What can hang from each mark:
sege: loveroz zubuvug
loveroz: fizi
zagin: tovuri
zubuvug: fizi sege
tovuri: fizi sege
tudi: sege
fizi: loveroz tovuri tudi zubuvug

Known rows, with every way that one mark hangs from another:
loveroz{fizi{tovuri}}: [ 15  -4 -16  25 -17   8 -26  18  20  26  -9   8  22 -11  -3  -3  27  21
  -1  -4  -8 -12  13]
sege{loveroz zubuvug}: [ 15   1  -1  26   0   7 -10  38   0  19 -16  -8 -24  -9   6   3   8  25
   0 -17  27  -7  16]
zubuvug{sege}: [ 15   2  17  15  -1   7  -7  11  18   4  -8   1 -34 -16  -2  12  20   8
   3 -10 -15 -14   9]
tudi{sege{zubuvug{fizi{loveroz}}}}: [ -4 -10  16  40 -13  -9 -22  30  -5  28 -27  -2  -9 -23   6   6   7  -2
  -1 -15  30  -4  23]
fizi{loveroz}: [ 18   1   4  20  18   3 -23  35  16  21  15   3   8 -15   5  -3  22   9
   6 -20  -3 -22  20]
fizi{loveroz tovuri tudi zubuvug{sege}}: [ 30  26 -21  23   5   3 -14  24  37   2  -5  27 -34 -22  -8 -11  46 -14
   1  -6 -27  -8  24]
sege{loveroz{fizi}}: [ 33 -20   1  16  -2  13 -10  38  15  28  -6   4  25 -11   3  -6  22  34
  -2 -13   7 -11  12]
sege{loveroz{fizi{tovuri tudi}} zubuvug}: [ 25  20 -23  18   4   8 -17  48   5  26 -16   4  -3 -14   1 -10  19  28
  -5 -15  22  -4  16]
zagin{tovuri{fizi{zubuvug}}}: [ 19 -10 -10  43   1  22 -14  19  11  21 -12   5 -76  -8   6  20  25  -2
   7  -7 -13 -16   7]
fizi{loveroz zubuvug}: [ 27   1  -1  29 -11   5 -17  38  31  18  -7  15 -20 -13   1  -6  32  -1
   5   2  -7 -15  23]
sege{zubuvug{fizi}}: [ -8  -2  30  34 -11  -1 -35  31  -4  18 -19  -8 -57 -14   7  12  -1  -1
   8 -10  18  -6  22]
zubuvug{fizi sege{loveroz}}: [ 12 -41  48  28  -2   4 -10  15  11   9 -15   4 -36 -19  -1  13  11   1
   5 -17  -6  -2  15]
fizi{loveroz tovuri{sege} tudi}: [ 16  15 -18  16  29  -4 -34  21  13   7  28  13  25 -19   3 -13  25  -2
   5 -31 -28 -25  30]
tudi{sege{zubuvug}}: [  1   1  -4  34 -20  -4 -12  20  -4  22 -29  -7  -8 -18   5   8  10  11
  -5 -11  28  -5  18]
tudi{sege}: [  7 -23   1  32 -18   0  -9   6   5  21 -17  -3  18 -18   4   7  18  11
  -3 -16  10  -7  18]
fizi{loveroz tovuri{sege} tudi zubuvug}: [ 26  15 -22  25   0  -2 -29  23  29   5   6  25  -4 -16  -1 -16  35 -12
   4  -9 -34 -17  33]
loveroz{fizi}: [ 24   1   3  13  -9  11 -24  36  17  27  -5   5  11 -13   2  -2  22  24
   1  -3  -2 -17  12]
zagin{tovuri{fizi sege{zubuvug}}}: [  9   9  -6  33  15  13 -23  26  -6  19  -4  -4 -68  -7  11  22   5   3
   8 -18  -9 -27   8]
tudi{sege{loveroz{fizi}}}: [ 25 -30  -5  26 -17   4   0  24   9  32 -23   3  47 -19   2  -3  22  28
  -9 -15  20  -4  14]
tudi{sege{loveroz{fizi{tovuri}} zubuvug}}: [ 13  -9 -22  36 -23  -1  -4  27   2  33 -38   1  29 -17   0  -3  18  26
 -12 -12  34   2  14]
tudi{sege{loveroz}}: [ 16 -37  -2  34 -13   2   1  11   4  23 -18  -2  34 -17   4   3  19  22
  -6 -23  17  -3  17]
tovuri{fizi{tudi}}: [ 10 -10  -1  21  34   9 -32   8   0  11  26   6 -50 -12   1  15  24  -1
   5 -32 -19 -14  12]
tovuri{fizi{tudi} sege{loveroz zubuvug}}: [ 15  -1  -4  18  35   2 -28  23  -9   8  18   5 -47  -8   4  10   7   7
   2 -34 -11 -17  14]
sege{loveroz}: [ 22 -29   5  24   2  11  -7  20  10  17  -1  -3   8 -10   5   1  17  26
   2 -23   4 -10  16]

Rows:
[ 40  -8   4   8  -9   7 -17  35  20  13  -3  12  12 -12   4 -10  17  20
   0  -7 -17 -18  21] => tovuri{sege{loveroz{fizi{tudi zubuvug}}}}
[ -3   4  26  33   3  -3 -36  45  -1  23 -11  -3 -45 -17   7   5   3  -3
   8 -13  20 -11  23] => sege{zubuvug{fizi{loveroz}}}
[ 26 -11  -2  16  11   5  -8  21   2  15  -1   1  15 -24   6  -4  23  14
  -4 -30   9  -5  22] => fizi{tudi{sege{loveroz}}}
[ 29 -19   8  10  -5   6 -17  29  13  17   2   4  32  -9   5  -4  10  27
   1 -13 -13 -22  16] => tovuri{sege{loveroz{fizi}}}
[ 26  13  -5  13  28  -2 -19  38   7  20  13   8  21 -30   6 -11  28   2
  -1 -30   6 -16  26] => fizi{loveroz tudi{sege}}
[ 22  -8 -14  32  19   2 -22  21  14  19   7  21 -40 -18  -3   4  37 -12
  -1 -19 -11  -8  17] => tovuri{fizi{loveroz tudi{sege} zubuvug}}
[ 35  13  -9  22  -1   0 -14  41  24  18  -8  20  -8 -27   2 -14  38  -8
  -3  -9   1  -8  29] => fizi{loveroz tudi{sege} zubuvug}
[  9   3 -13  19   7   0 -32   0   8   0  15   6   6 -14   3  -2  19   1
   4 -26 -31 -17  27] => fizi{tovuri{sege} tudi}
[ 21   5 -23  19  -9   4 -23  21  13  26  -9  12  34 -22  -2  -9  32  15
  -7 -12  -1  -7  18] => loveroz{fizi{tovuri tudi{sege}}}
[ 23   5   2  12  -7   2 -19  43   5  19 -12   0   6  -9   6  -3   2  27
   0  -9   6 -19  16] => tovuri{sege{loveroz{fizi} zubuvug}}
[ 34  -6  11   8   0  12   1  29  22  15 -13   7  -6 -16  -4   3  24  26
  -3  -8  -5 -11   5] => zubuvug{sege{loveroz{fizi}}}
[ 17   4 -22  33 -19   8 -23   5  25   3 -10  15 -35 -13  -3  -5  38  -7
   2  -5 -22  -2  28] => fizi{tovuri tudi zubuvug}
[ 14 -18 -26  32   1   2 -10   1   4  14  -5   6  31 -21   1  -6  30  10
  -6 -32   1   0  24] => fizi{tovuri tudi{sege{loveroz}}}
[-10 -14   3  48 -18 -11 -23  19  -3  27 -29   0  -1 -22   3   5  11  -3
  -2 -15  26   0  24] => tudi{sege{zubuvug{fizi{loveroz tovuri}}}}
[  4  22 -17  20   6  -2 -34  12   2   2   5   3 -15 -14   4  -2  13   1
   3 -22 -16 -16  27] => fizi{tovuri{sege{zubuvug}} tudi}
[  2 -47  30  40 -10   2 -12  -2  14   8 -18   8 -24 -17  -5  12  17  -1
   3 -18 -13   3  16] => zubuvug{fizi{tovuri} sege{loveroz}}
[ 26  10 -12  26  47  19 -23  38   2  24  19   5 -52 -18  10  10  26  -2
   8 -30 -10 -25  10] => zagin{tovuri{fizi{loveroz tudi}}}
[ 12  11 -19  21   9   0 -25  15   1   4   4   3  -3 -13   4  -5  14   9
   1 -28 -10 -12  26] => fizi{tovuri{sege{loveroz zubuvug}} tudi}
[  0 -44  15  42  -6  -3 -26   2  -1  16 -10   6   6 -24   2   2  18  -6
   1 -29   1   5  29] => zubuvug{fizi{tovuri tudi{sege{loveroz}}}}
[ 32 -10 -16  16   6  12 -14  30  15  23   0   9  28 -15   0 -11  29  28
  -4 -20   0  -7  16] => sege{loveroz{fizi{tovuri tudi}}}
[ 19 -11  -5  37  -2  17 -18  16  10  15  -8   7 -66  -6   8  19  17  -4
   8  -7 -27 -24  11] => zagin{tovuri{fizi{zubuvug} sege}}
[  3 -12  10  36   3   2 -26  30  -6  17 -15  -1 -35 -17   5   1   8   6
   2 -25  20   3  25] => sege{loveroz zubuvug{fizi{tovuri tudi}}}
